What can hang from each mark
k599: k904 k913
k285: k913
k747: k546 k903 k905
k546: k285
k293: k546
k905: k747
k913: k599
k904: k667 k747

Every row comes from one small tree of marks. The marks that hang from a mark follow it in brackets, in the order of their numbers. Every link used is in the known rows. Which tree was each row made from?
Known rows
k913{k599}: [ 1.86 -2.13 -0.48 -1.79  1.10  0.58 -0.21  2.95  1.18 -3.01  0.18  0.64
 -1.21  4.93 -0.23  0.41  0.30  2.29 -0.30]
k293{k546{k285{k913{k599}}}}: [ 3.62 -5.14 -0.42 -1.47  0.34  1.43 -0.62  0.95  3.24 -3.03 -3.80 -1.13
 -1.12  1.65 -0.20 -0.18  2.19  0.11  2.74]
k599{k904{k747{k903 k905}} k913}: [-0.90  3.74 -0.50  0.46 -0.07 -0.22  0.88 -1.91  3.34  1.53  1.26  4.26
  1.49 -2.38 -0.91 -0.93  3.57 -2.77 -0.48]
k546{k285{k913}}: [ 3.54  0.11  0.57  0.36 -1.07  2.43 -0.51 -0.08  0.34 -0.73 -1.91 -0.86
 -1.92 -5.15 -1.85 -0.69 -2.48  1.65  2.37]
k747{k546 k903 k905}: [-1.91  2.83 -0.09 -0.16 -0.51 -1.47 -1.21 -2.21 -1.77  0.90  7.93  2.37
  6.51  1.26  5.44  0.72  0.57 -3.01 -1.31]
k599{k904}: [ 0.54 -0.41  0.30  1.86 -0.06  0.13  0.68  0.87 -2.54 -1.59 -0.61 -2.46
  1.17 -2.75  0.68  0.04  0.89 -0.95  1.13]
k913{k599{k904{k747{k905}}}}: [ 1.26 -2.31 -0.44 -0.86 -0.17 -1.30 -0.34  1.82  0.03 -0.89 -0.49  1.46
 -1.06  1.88 -0.32  0.30  1.82  0.19 -1.64]
k546{k285{k913{k599{k904{k747}}}}}: [ 3.04 -1.02  0.32  0.12 -1.17  1.55 -0.66  0.25  0.59  0.06 -3.27 -0.84
 -3.04 -4.49 -2.56 -0.75 -1.43  1.08  0.97]
k904{k747}: [ 1.17  1.66  0.17  0.33 -0.28 -1.68  1.05 -0.25 -0.34 -0.97  0.24  5.62
 -2.13  0.01 -0.70  0.26 -1.35  3.42 -0.35]
k904{k667 k747{k546 k903}}: [-2.98  3.55  0.61 -0.08  0.79 -1.37  0.72 -0.77 -2.58  3.20  0.67  4.58
 -1.19  3.36  1.67  0.03 -3.83  1.59 -0.48]
k599{k904{k667 k747{k903}} k913}: [-1.98  3.83 -0.08  0.32  1.14  0.95  1.50 -0.64  2.28  2.67 -1.70  2.85
 -1.09 -0.35 -1.70 -1.30  1.05 -1.61  0.65]
k293{k546{k285{k913}}}: [ 3.60 -4.17 -0.21 -0.81  0.10  1.44 -0.37  0.32  2.65 -2.92 -3.48 -0.94
 -0.70  0.19  0.07 -0.24  1.71  0.11  3.29]
k285{k913{k599}}: [ 2.11 -0.70 -0.29  0.43  2.17  1.49 -1.18  0.59  1.00 -2.12 -1.18 -1.87
 -1.76  3.30 -1.01  0.73 -3.92 -0.66  1.82]
k546{k285{k913{k599}}}: [ 3.68 -1.15  0.25 -0.58 -0.75  2.38 -0.90  0.84  1.17 -0.89 -2.37 -1.15
 -2.68 -3.11 -2.24 -0.63 -1.95  1.77  1.58]
k285{k913{k599{k904{k747}}}}: [ 1.35 -0.59 -0.18  1.42  1.67  0.51 -0.96  0.03  0.14 -1.01 -2.36 -2.12
 -1.97  1.34 -1.32  0.60 -3.29 -1.82  1.13]
k913{k599{k904{k667}}}: [ 0.77 -2.85 -0.17 -1.10  1.07  0.64 -0.16  3.33 -0.96 -0.92 -2.13 -1.66
 -1.79  3.61 -0.25  0.06  0.29  0.45 -0.02]
k546{k285{k913{k599{k904}}}}: [ 3.26 -1.43  0.32  0.04 -0.91  2.29 -0.86  0.76  0.44 -0.51 -2.98 -2.38
 -2.29 -4.27 -2.16 -0.69 -1.31  0.70  1.51]
k905{k747{k546{k285{k913}} k903}}: [-4.48  2.41  0.16  1.56  0.12  0.41  0.05 -1.40 -2.11 -0.26  3.96 -5.94
  4.25 -2.23  1.22  0.45 -1.94 -2.81  0.33]
k905{k747{k546{k285} k903}}: [-4.58  2.11  0.16  1.02 -0.30  0.08  0.50 -0.81 -2.23 -0.50  4.45 -5.03
  4.61 -2.05  1.52  0.37 -0.57 -1.73 -0.18]
k599{k904{k747} k913}: [-0.44  2.06 -0.30  0.60  0.25  0.13  1.53 -1.40  3.53  0.81 -1.17  2.27
 -0.41 -1.51 -2.07 -0.75  3.08 -0.14 -0.13]
k905{k747}: [-1.80  0.42 -0.08  0.64  0.45 -0.09  0.81  0.78 -1.53 -2.61  2.70 -3.35
  1.91 -0.39 -0.22  0.85 -1.08 -0.22  0.83]
k293{k546{k285}}: [ 3.43 -4.58 -0.22 -1.62 -0.51  0.97  0.24  1.18  2.50 -3.31 -2.65  0.38
 -0.18  0.38  0.61 -0.38  3.69  1.62  2.52]
k546{k285}: [ 3.40 -0.40  0.56 -0.86 -1.96  1.68  0.31  1.16  0.17 -1.29 -0.78  0.95
 -1.28 -4.84 -1.14 -0.93  0.23  3.77  1.29]

Which tree is each row?
[-0.52  0.03  0.57  2.28 -1.12 -1.29  0.27 -1.73 -2.45  1.45 -1.57 -1.63
  0.12 -4.03  0.14  0.06 -0.06 -0.49 -0.43]	k599{k904{k747{k546{k285{k913}}}}}
[ 0.43 -2.31 -0.13 -1.00  0.73 -0.45  0.10  2.68 -0.81 -0.06 -2.56  0.55
 -2.84  3.21 -0.82  0.08  0.09  1.00 -0.81]	k913{k599{k904{k667 k747}}}
[-0.65  2.68  0.20  0.01 -1.58 -0.09 -1.94 -3.03 -1.10  2.22  5.79  1.01
  5.04 -2.80  3.70  0.01 -0.50 -3.34 -0.51]	k747{k546{k285{k913}} k903 k905}
[-0.38 -0.90 -0.19 -0.61  1.01 -0.24  0.13  2.63 -0.91 -0.12 -1.91  0.66
 -2.09  2.96 -0.45 -0.14 -0.16 -0.15 -0.64]	k913{k599{k904{k667 k747{k903}}}}
[ 0.39 -2.67 -0.13 -0.73 -0.56 -0.80 -0.12  1.35 -0.31 -0.17 -1.55 -0.62
 -1.21  1.05 -0.37  0.04  1.84  1.32 -1.90]	k913{k599{k904{k747{k546{k285}}}}}
[ 1.34 -1.11 -0.08  0.89  2.17  1.54 -1.13  0.84 -0.40 -0.69 -2.73 -3.50
 -2.08  2.31 -1.04  0.49 -3.91 -2.11  2.00]	k285{k913{k599{k904{k667}}}}
[-2.73 -1.29  0.04  0.08 -0.27 -0.07 -0.28 -0.74 -1.27 -0.22  2.18 -6.40
  2.21 -0.15  0.16  0.93 -1.04 -0.19 -0.50]	k905{k747{k546{k285{k913{k599}}}}}
[-0.11 -0.72 -0.40  0.02  0.68 -0.54  0.16  2.16 -0.26 -1.48 -0.85  0.47
 -0.85  1.90 -0.35  0.00  1.03 -0.53 -1.13]	k913{k599{k904{k747{k903}}}}
[ 0.74 -2.12 -0.35 -0.39  0.38 -0.75  0.13  2.15 -0.10 -1.36 -1.55  0.28
 -1.61  2.16 -0.73  0.19  1.24  0.75 -1.25]	k913{k599{k904{k747}}}
[-0.39 -2.57 -0.09 -0.96  0.61 -0.86 -0.06  1.89 -1.08  0.68 -1.95 -0.40
 -1.93  4.19  0.06  0.32  0.32  1.12 -1.45]	k913{k599{k904{k667 k747{k546}}}}
[-0.14  1.63 -0.15 -0.95 -0.05 -0.03  0.76 -1.11  2.68  3.48 -1.19  4.41
 -1.40 -0.48 -1.72 -0.85  2.15 -0.52 -0.11]	k599{k904{k667 k747{k905}} k913}
[-5.38  2.53 -0.06  1.43  0.84 -0.54  0.58 -0.84 -2.46 -1.16  5.36 -4.95
  5.25  0.68  2.35  0.95 -1.12 -2.58 -0.21]	k905{k747{k546 k903}}
[ 0.45 -0.94 -0.14  1.45  1.56  0.23 -1.09 -0.74 -0.29 -0.24 -1.69 -3.06
 -1.14  2.14 -0.49  0.85 -3.03 -1.74  0.46]	k285{k913{k599{k904{k747{k546}}}}}
[-2.05  3.21  0.46  1.39 -0.06  1.26 -0.58 -2.02 -1.41  0.74  2.78 -2.60
  3.51 -1.90  2.62 -0.26 -2.11 -1.64  0.58]	k747{k546{k285{k913}} k903}
[-1.60  4.05 -0.38  1.16  0.68  0.45  1.57 -1.39  3.27  0.69 -0.20  2.42
  0.72 -1.91 -1.47 -1.06  2.77 -1.95  0.03]	k599{k904{k747{k903}} k913}
[-2.88 -0.57  0.23  0.17 -0.92 -0.48  0.38 -0.75 -1.84 -0.37  3.10 -5.35
  3.01 -1.41  0.70  0.82 -0.11  0.82 -0.49]	k905{k747{k546{k285}}}
[ 0.30 -2.60 -0.39 -0.85 -0.25 -1.67 -0.51  1.01 -0.26 -0.13  0.14  0.55
 -0.22  2.62  0.52  0.58  2.01  0.21 -2.28]	k913{k599{k904{k747{k546 k905}}}}
[-1.72  1.60 -0.23  0.61  0.13 -0.51  1.27 -2.43  3.06  2.00 -0.24  0.93
  0.86 -0.36 -0.82 -0.37  3.31 -0.06 -1.09]	k599{k904{k747{k546}} k913}
[-0.31  0.35  0.53 -1.84 -0.90 -2.90 -0.37 -1.44 -2.07  4.39  1.40  6.71
 -1.75  3.29  1.65  0.62 -2.22  2.98 -1.52]	k904{k667 k747{k546 k905}}
[ 1.60 -1.59  0.35 -1.95 -3.08 -1.26 -1.49 -2.09 -0.66  2.08  4.64  1.92
  3.26 -1.80  3.04  0.46  2.04  1.76 -1.71]	k747{k546{k285} k905}
[-1.19  1.37 -0.07  0.28 -0.72 -0.07  1.20 -2.45  3.20  2.42 -0.91  0.89
  0.39 -2.24 -1.37 -0.79  3.67  0.53 -1.04]	k599{k904{k747{k546{k285}}} k913}
[-1.14  4.07  0.50 -0.05  0.98 -0.52  1.06  0.76 -1.87  1.61 -0.56  6.47
 -2.99  1.75 -0.11 -0.53 -4.18  1.43  0.82]	k904{k667 k747{k903}}
[-1.04 -1.09 -0.33 -0.01  0.60 -1.00  0.01  1.33 -0.57 -0.73 -0.21 -0.50
  0.06  2.71  0.52  0.28  1.29 -0.45 -1.70]	k913{k599{k904{k747{k546 k903}}}}
[-0.59  2.95  0.22 -0.28 -2.14 -2.46 -0.29 -2.50 -0.85  2.21  4.05  6.46
  1.67 -2.24  1.90 -0.07  0.35  0.61 -2.21]	k904{k747{k546{k285} k903 k905}}
